Each row was made from one path, in order. Every step used is in the known rows, and no mark comes twice. Write each row's path.
(in the rows, 128 means zero)
Known rows:
fope, leraz, zigu, rulom: [107 134  95 138 167 137  97 120  83 150 124 112 145  72  60  93 124  73
 144 140 118 135 160  98 116 128 132 113 158 176 137 145 127 117 150 133
 176 117 109 167 138 110 160]
fope, leraz, gapit: [130 106 105 162 140 144 134  99  67 167 146 122 145 178  48  88 141 100
 117 144 108 144 129 117 119 142 175 102 131 172 173 130 166 132 131 139
 145 108 116 158 145 107 192]
sabu, zifa, kamesi, zigu, leraz, fope: [120 183  69 116 176 166  96 128  90 128 109 145 162  89  37  87  90  88
 145 173 107  76 160 123 148 137 181 137 203 217 147 180 216  89 137 140
 125  93 141 130 135 111 143]
gapit, regud, zigu, sabu: [128 109 125 121 181 163 133 158 124 124 130 112 177 116  74 158 139  91
 122 122 119 114 150 108 150 138 150  61 149 196 110 168 162 132 110 111
 157  95 118 157  91 111 162]
kamesi, zigu, sabu, pote, leraz: [111 141  97 143 187 175  94 143 118 157 102 108 167 179  29 132 182  80
 130 116 123 111 137 106 153 135 129 114 162 159  98 153 202 110 128 184
 135 128 130 188 119 133 146]
zifa, sabu, pote, rulom, gapit, regud, zigu: [111  82 126 127 197 138 139 133  74 137  99  82 188 191  34 174 142  76
 161  98 127 134 166 104 137 160 153 108 163 179 122 157 186 134 119 119
 125 114 153 192 107 121 152]
sabu, zifa, kamesi, zigu, leraz, gapit, regud: [148 172  59 116 151 183 116 145  58 134 103 124 177 127  48 107  98  78
 155 122  73  72 159 130 123 147 191 110 190 245 128 167 229  98 124 148
 130  80 111 158 108 117 168]
zigu, leraz: [115 149  96 116 181 145 102 153 113 141 129 117 149 148  78 121 130 120
 121 133 107 128 139 119 147 145 132 100 158 187 132 147 136 117 125 149
 146 119  96 140 128  96 147]
rulom, gapit, leraz: [116 128 115 136 166 134 157 140  87 150 107 140 181 180  94 153 109 109
 131 140  93 143 145 107 162 142 102 100 144 204 142 131 167 146 147 150
 127 111 112 160 113 123 125]
regud, pote, kamesi, zigu, rulom, gapit, leraz: [109 139 118 134 180 152 124 116 104 148  81 136 196 117  38 130 145  85
 178 156  82 132 169  90 141 139 104 100 188 192 137 160 171 135 155 177
 148 104 103 198 132 125 124]
zifa, leraz: [128 133 124 116 143 137 122 147  95 146 128  88 149 167 116 100  79 137
 122 125 110 122 130 103 125 157 120 114 130 197 154 128 151 117 115 113
 135 127 129 137 114 114 136]
zifa, kamesi, zigu, rulom, gapit: [119 145  99 106 206 161 121 157  77 128  88 137 165  88  76  98 106 116
 149 123  61 110 177 123 133 122 118 129 191 190 129 169 140 134 128 179
 116  92  93 164 118 126 135]
kamesi, zifa, sabu, zigu: [115 126 134 124 168 126 106 165  93 128 137  94 178 128  62 103  99 109
 109  93 123 108 140 136 160 112 121 123 164 165 141 165 196 118 106 119
  93 141 140 172 112 114 130]
regud, zigu, leraz, gapit: [125  98  95 124 168 149 108 140  91 127 142 105 165 159  41 118 154 108
 134 168 104 134 167 109 121 155 180  68 164 180 159 145 121 119 120 142
 130  93 110 152 138  95 176]
regud, zigu, sabu, pote: [107  97 153 133 186 141 107 161 132 139 133  84 164 151  83 135 183  84
 124 122 141 140 144  96 167 153 160  69 151 174 107 152 161 113 124 132
 132 102 163 175 107 120 145]
rulom, gapit: [105 114 129 128 190 139 164 156  96 146 117 124 164 177 105 138 123 120
 115 131  99 140 150 123 156 127 127 107 146 178 146 137 141 154 128 165
 120 109 118 155 119 115 147]
zigu, rulom, gapit, regud, pote: [120 112 112 139 207 151 131 138  88 156 106 107 176 152  85 141 134  75
 138 122 102 128 151 102 143 145 137  89 167 191 120 149 165 133 137 156
 147  94 119 182  86 120 142]
sabu, zifa: [129 141 121 111 158 150 149 157 129 158 137 111 170 164 105 121 134 109
 133 126 128 104 112 116 147 140 158 109 126 197 161 139 174 119 136 117
 131 114 151 157 118 123 147]
pote, rulom, gapit: [100 108 143 121 197 137 163 133  93 153 104 114 162 197  68 154 155 118
 134 112 100 137 149 115 122 131 127 119 152 161 148 148 145 161 121 165
 128 108 124 161 147 117 172]
pote, rulom, gapit, leraz: [111 122 127 130 173 132 156 121  85 156  94 134 179 198  59 167 136 110
 148 122  93 141 145  99 130 146 101 111 149 192 141 141 172 152 142 151
 134 110 116 165 136 124 148]
rulom, gapit, regud: [111 123 110 130 185 147 172 153  74 152 105 126 178 172 110 162  95  98
 124 106  97 123 153 126 149 130 134 105 151 207 120 143 183 155 127 156
 133 110 109 159 100 118 152]
kamesi, zigu: [111 142 114 108 154 161 117 135 117 150 127 136 156 120  67 106  94 112
 117 125 108 105 177 135 122  96 123 123 158 183 114 150 173 147 128 158
 128 127 126 149 126 119 134]
zigu, rulom: [123 122 113 112 186 138 111 150 113 157 126 115 151 119 104 102 141 125
 133 116 106 133 146 108 117 137 121 108 143 168 141 148 113 127 134 150
 149 113 104 158 130 107 144]
zigu, leraz, gapit, regud, pote, kamesi: [108 118 109 156 150 162 126 108  92 146 113 100 166 176  45 129 175  75
 160 150  97 119 142  97 122 164 190  82 179 185 152 143 186 110 115 159
 170 107 122 175 136  90 193]
pote, leraz, zigu: [ 93 123  76 142 145 160 121 130  90 140 118 114 150 160  52 143 134  75
 135 152 117 106 160  99 117 122 126 126 153 156 136 116 144 114 127 148
 155 146 142 157 126 120 169]
leraz, zigu: [ 89 124 122 130 134 139 126 141  97 139 134 104 141 123  96 125 111  79
 117 147 121 121 181 108 124 108 141 109 155 174 128 119 144 129 130 134
 152 123 158 141 123 111 153]
kamesi, zifa, leraz: [121 150 100 120 141 135 129 157  86 138 130  87 166 141  98  92  56 139
 121 114 110  98 146 132 131 128  92  90 147 203 162 136 173 113  93 113
 109 140 113 146 107 124 144]
sabu, zifa, kamesi, zigu: [133 169  94 100 146 179 120 147 104 131 114 140 161 105  70  92  91 105
 146 120  85  65 144 131 132 123 150 140 169 218 137 159 203 106 123 125
 115 108 147 147 107 133 141]
pote, kamesi: [ 92 118 138 131 141 145 154 125 124 148 120 120 154 159  95 126 155 123
 151 130 105 123 132 109 123 139 145 117 145 162 165 135 146 133 114 146
 154 138 129 158 157  95 179]
gapit, rulom: [135 101 116 126 161 125 137 134 110 171 122 131 165 162 125 141 134 117
 133 109 113 119 135 110 135 146 125 111 125 195 125 133 174 135 130 141
 135  97 147 159 138 111 137]
fope, leraz, zigu, rulom, gapit, regud, pote: [108 122  94 160 193 151 120 111  63 152 104 109 171 113  45 132 121  33
 146 142 112 131 161  94 143 138 147  94 178 197 117 147 178 123 150 141
 173  98 122 190  92 125 155]
zifa, kamesi, zigu: [119 152  95 111 144 172 108 134  91 125 115 148 141 104  70  93  80 116
 130 117  74  81 166 132 122 115 128 139 171 198 120 152 180 117 113 140
 119 120 132 136 110 122 145]
rulom, gapit, leraz, zigu, sabu, zifa, kamesi: [132 170 116 132 158 166 145 169  80 107  91 117 175 108  86 133 131  65
 149 151  77  95 134  95 181 152 150  98 174 231 146 152 196  89 133 114
 139  68 151 158  90 135 146]
zigu, sabu, pote, leraz: [111 122 105 155 190 161 108 149 115 159 109  97 160 210  59 142 202  89
 126 114 128 124 109  95 162 160 135 105 143 152 117 140 180 101 124 168
 142 129 136 184 117 125 159]
regud, gapit, rulom: [156  75 110 132 169 114 138 130 122 161 139 137 191 160 108 145 139 120
 142 123 112 133 125 110 120 155 142  98 149 185 136 129 172 145 112 122
 120  93 161 172 145 119 134]
zifa, sabu, zigu, rulom, gapit: [121 112 149 114 227 125 116 174  84 134 105  96 181 125  81 114 137 110
 133 110 100 150 145 106 159 142 131 134 172 161 141 172 138 136 141 160
 114  99 113 188 125 112 118]
zifa, sabu, zigu: [121 109 157 121 168 129 101 155  99 134 136  95 162 151  79 110 119 106
 110 101 121 129 126 111 154 140 145 144 150 160 133 157 176 123 125 118
 117 130 155 165 117 105 123]

Write each row's path:
[104 136 147 134 156 153 121 158 117 127 129  92 144  99  90 123 151  74
  97 146 120 126 172 104 150 110 143  82 159 171 114 144 148 127 121 141
 168  93 142 145 114 111 156] : leraz, zigu, sabu
[109  99  98 140 198 127 136 116  83 141 106 145 191 116  60 141 110  90
 156 191 119 141 179  88 145 150 137  97 175 193 159 163 155 136 161 140
 130  92 127 159 136 116 129] : regud, zigu, rulom, gapit, leraz, fope
[123 170 140 126 153 162 134 125 121 142 105  95 183  98  59  84 109  93
 149 179 130  90 146 100 140 140 181 119 180 203 172 181 228 107 127 130
 147  94 156 152 156 116 146] : pote, kamesi, zigu, sabu, zifa, leraz, fope
[102 127 141 122 215 126 134 168  86 123  94  95 202 103  58 109 140 111
 160 105  95 128 154 123 156 124 118 120 195 157 163 183 158 131 116 166
 105 118  97 206 144 109 145] : pote, kamesi, zifa, sabu, zigu, rulom, gapit
[ 78 113 147 145 146 131 136 128 118 159 115  97 154 186 102 126 177 100
 159 113 123 135 131  98 139 154 161 117 150 166 143 129 177 119 124 159
 142 141 162 179 154 106 167] : sabu, pote, kamesi
[104 117  72 131 190 144 111 121  93 132 126 133 172 117  47 144  95  81
 140 172 132 111 174 108 141 150 177  93 184 205 133 169 177 116 133 124
 144 108 127 135 128  95 159] : gapit, regud, zigu, leraz, fope
[113  92 115 108 224 138 138 160 102 130 114 118 183 120  81 137 141 117
 152 142 102 142 169 105 137 141 128  87 162 173 149 160  92 147 133 151
 124  97 100 176 122 116 143] : regud, zigu, rulom, gapit
[141 171 135 103 174 177 130 168 149 146 125 111 181 103  66 108 146  92
 121 128 122  91 138 127 161 112 153  95 155 202 126 175 199 125 132 139
 140  85 135 166 114 131 135] : kamesi, zigu, sabu, zifa
[106 120 123 153 119 131 132 133  64 149 120  56 170 188  79  79 129 113
 152 126 107 118 154 114 114 150 158  85 164 186 180 128 198 103  96 153
 105 123 142 180 147 116 178] : sabu, pote, kamesi, zifa, leraz, gapit
[ 95 119  91 156 146 149  97 132  76 144 110  73 147 183  36 128 152  55
 138 138 139 124 157  92 144 142 137 137 157 143 130 115 178  91 131 143
 148 152 171 180 115 122 143] : zifa, sabu, pote, leraz, zigu
[ 84 137 170 148 136 138 116 146 109 134 100  49 154 135  97 113 167  71
 155 135 123 133 152  76 147 159 163  99 174 181 132 137 183  95 116 142
 166 114 168 179 142 111 161] : zifa, leraz, zigu, sabu, pote, kamesi
[137 169 128 121 163 161 121 137 113 146 117  95 176 100  67  81  86  93
 122 173 137  91 152 107 149 134 170 114 171 212 153 177 226 108 135 122
 135  85 158 141 130 126 128] : kamesi, zigu, sabu, zifa, leraz, fope
[112 162 130 130 143 148 115 170  97 115 123  66 160  82  82 100  95  88
 106 139 117 104 177 116 148 108 112  65 172 196 132 147 169 107  96 119
 145 103 127 147 102 123 150] : kamesi, zifa, leraz, zigu, sabu
[123 107 131 124 205 163 156 169 111 121 115 113 190 124  74 170 139  87
 124 129 110 125 159 110 166 135 147  59 160 197 113 173 156 147 114 130
 143  82 109 167  90 116 158] : rulom, gapit, regud, zigu, sabu
[ 98 152 144 150 136 156 115 144 110 112 116  56 164  86  57 101 136  69
 133 158 117 102 168  99 147 122 130  58 187 179 147 147 178  95  91 121
 161 107 143 168 113 117 166] : regud, pote, kamesi, zifa, leraz, zigu, sabu
[ 93 105 149 130 169 125 116 121 105 174 116  87 144 214  73 139 178  99
 141  83 131 135 137 100 108 151 146 126 144 161 119 135 178 125 127 150
 132 127 170 172 150 118 166] : sabu, pote, rulom
[120 178  74 104 169 171  79 147  92 116 107 142 145  96  44  96  90 114
 137 130  70  90 164 130 140 132 130 125 195 208 115 166 170 101 116 153
 129 112  96 134 118 108 142] : zifa, kamesi, zigu, leraz
[144 153 123 105 145 145 136 161 110 152 128  79 170 167 117 101  90 125
 140 128 121 104 107 100 136 167 142 116 126 218 173 133 176 103 126  94
 132 116 147 151 111 127 132] : sabu, zifa, leraz
[124 130 125 111 195 125  86 169  95 133 124  90 179  87  64  86 118 113
 130  88 113 118 147 123 140 123 112 119 173 161 139 179 159 112 119 133
 108 126 112 184 121 111 125] : kamesi, zifa, sabu, zigu, rulom
[108 138 100 124 150 132  99 137  91 144 111 112 160  85  87 119 116  79
 150 146 105 131 181  85 116 133 108 102 162 194 124 135 134 117 158 140
 167 111 121 163 126 116 128] : gapit, leraz, zigu, rulom
[108 116 122 124 192 144 171 132  74 158  93 119 175 191  77 176 121  97
 141  86  97 120 155 120 117 133 135 118 156 193 119 154 187 160 121 160
 138 109 115 166 126 118 174] : pote, rulom, gapit, regud
[110 139  96 136 191 139 127 110  79 155  92 154 186 100  50 116  89  87
 143 177 105 130 196 107 143 118 123 120 190 197 135 171 193 144 168 177
 128  94 117 156 142 122 114] : kamesi, zigu, rulom, gapit, leraz, fope
[123 109 114 148 173 149  90 132  76 147 131  97 173 175  56 133 142  56
 125 127 106 115 141  98 133 158 193  88 184 201 107 153 205 111 133 150
 134  91 143 177 102 107 161] : sabu, zigu, leraz, gapit, regud, pote
[104 121 109 155 172 126 157 111  76 155 109 150 175 163  81 140  96  93
 124 181 115 139 162 103 162 137 137 112 163 195 155 144 195 143 156 154
 127 102 142 141 133 116 131] : rulom, gapit, leraz, fope
[135 115  87 161 141 152 145 102  51 170 131 127 159 174  59 116 111  81
 124 118 105 125 134 120 116 144 178 100 135 202 142 139 205 136 130 135
 153 108 107 163 122 110 194] : fope, leraz, gapit, regud
[123 103 141 119 185 156 126 159 140 121 141 109 166 117  71 138 164 107
 115 143 122 127 146 106 153 136 146  63 144 170 132 162 127 131 110 116
 147  96 126 153 108 109 159] : regud, zigu, sabu
[ 94 132 116 132 197 124  89 134  95 140 129 127 164 128  66 119 111  87
 118 157 129 119 147 105 151 143 180 130 192 186 129 174 185 115 144 152
 122 108 145 138 152  94 145] : sabu, zigu, leraz, fope
[ 97 112 153 147 144 133 127 128 110 152 112  77 150 185  76 108 175 102
 153 114 127 145 131 100 151 161 158 129 148 148 158 134 183 106 117 141
 148 143 162 182 143  98 151] : zifa, sabu, pote, kamesi
[148  82  89 127 170 131 113 131  90 147 127 116 180 157  64 139 162 104
 153 150 104 125 162 102 121 167 170  74 156 200 141 147 153 120 129 146
 127  68 128 169 155 100 160] : regud, zigu, leraz, gapit, rulom
[109 125 158 143 180 139 111 163 122 156 126  83 150 169 105 120 181  89
 107 105 133 144 132 104 173 147 152  85 145 174 105 143 181 114 128 155
 138 101 156 170 110 118 141] : zigu, sabu, pote
[157 100 122 132 174 120  91 142  71 151 119  97 180 163  63 116 158  97
 134 121 103 132 142 103 143 170 172 116 164 186 133 159 193 110 134 153
 118  70 140 180 153  94 136] : zifa, sabu, zigu, leraz, gapit, rulom
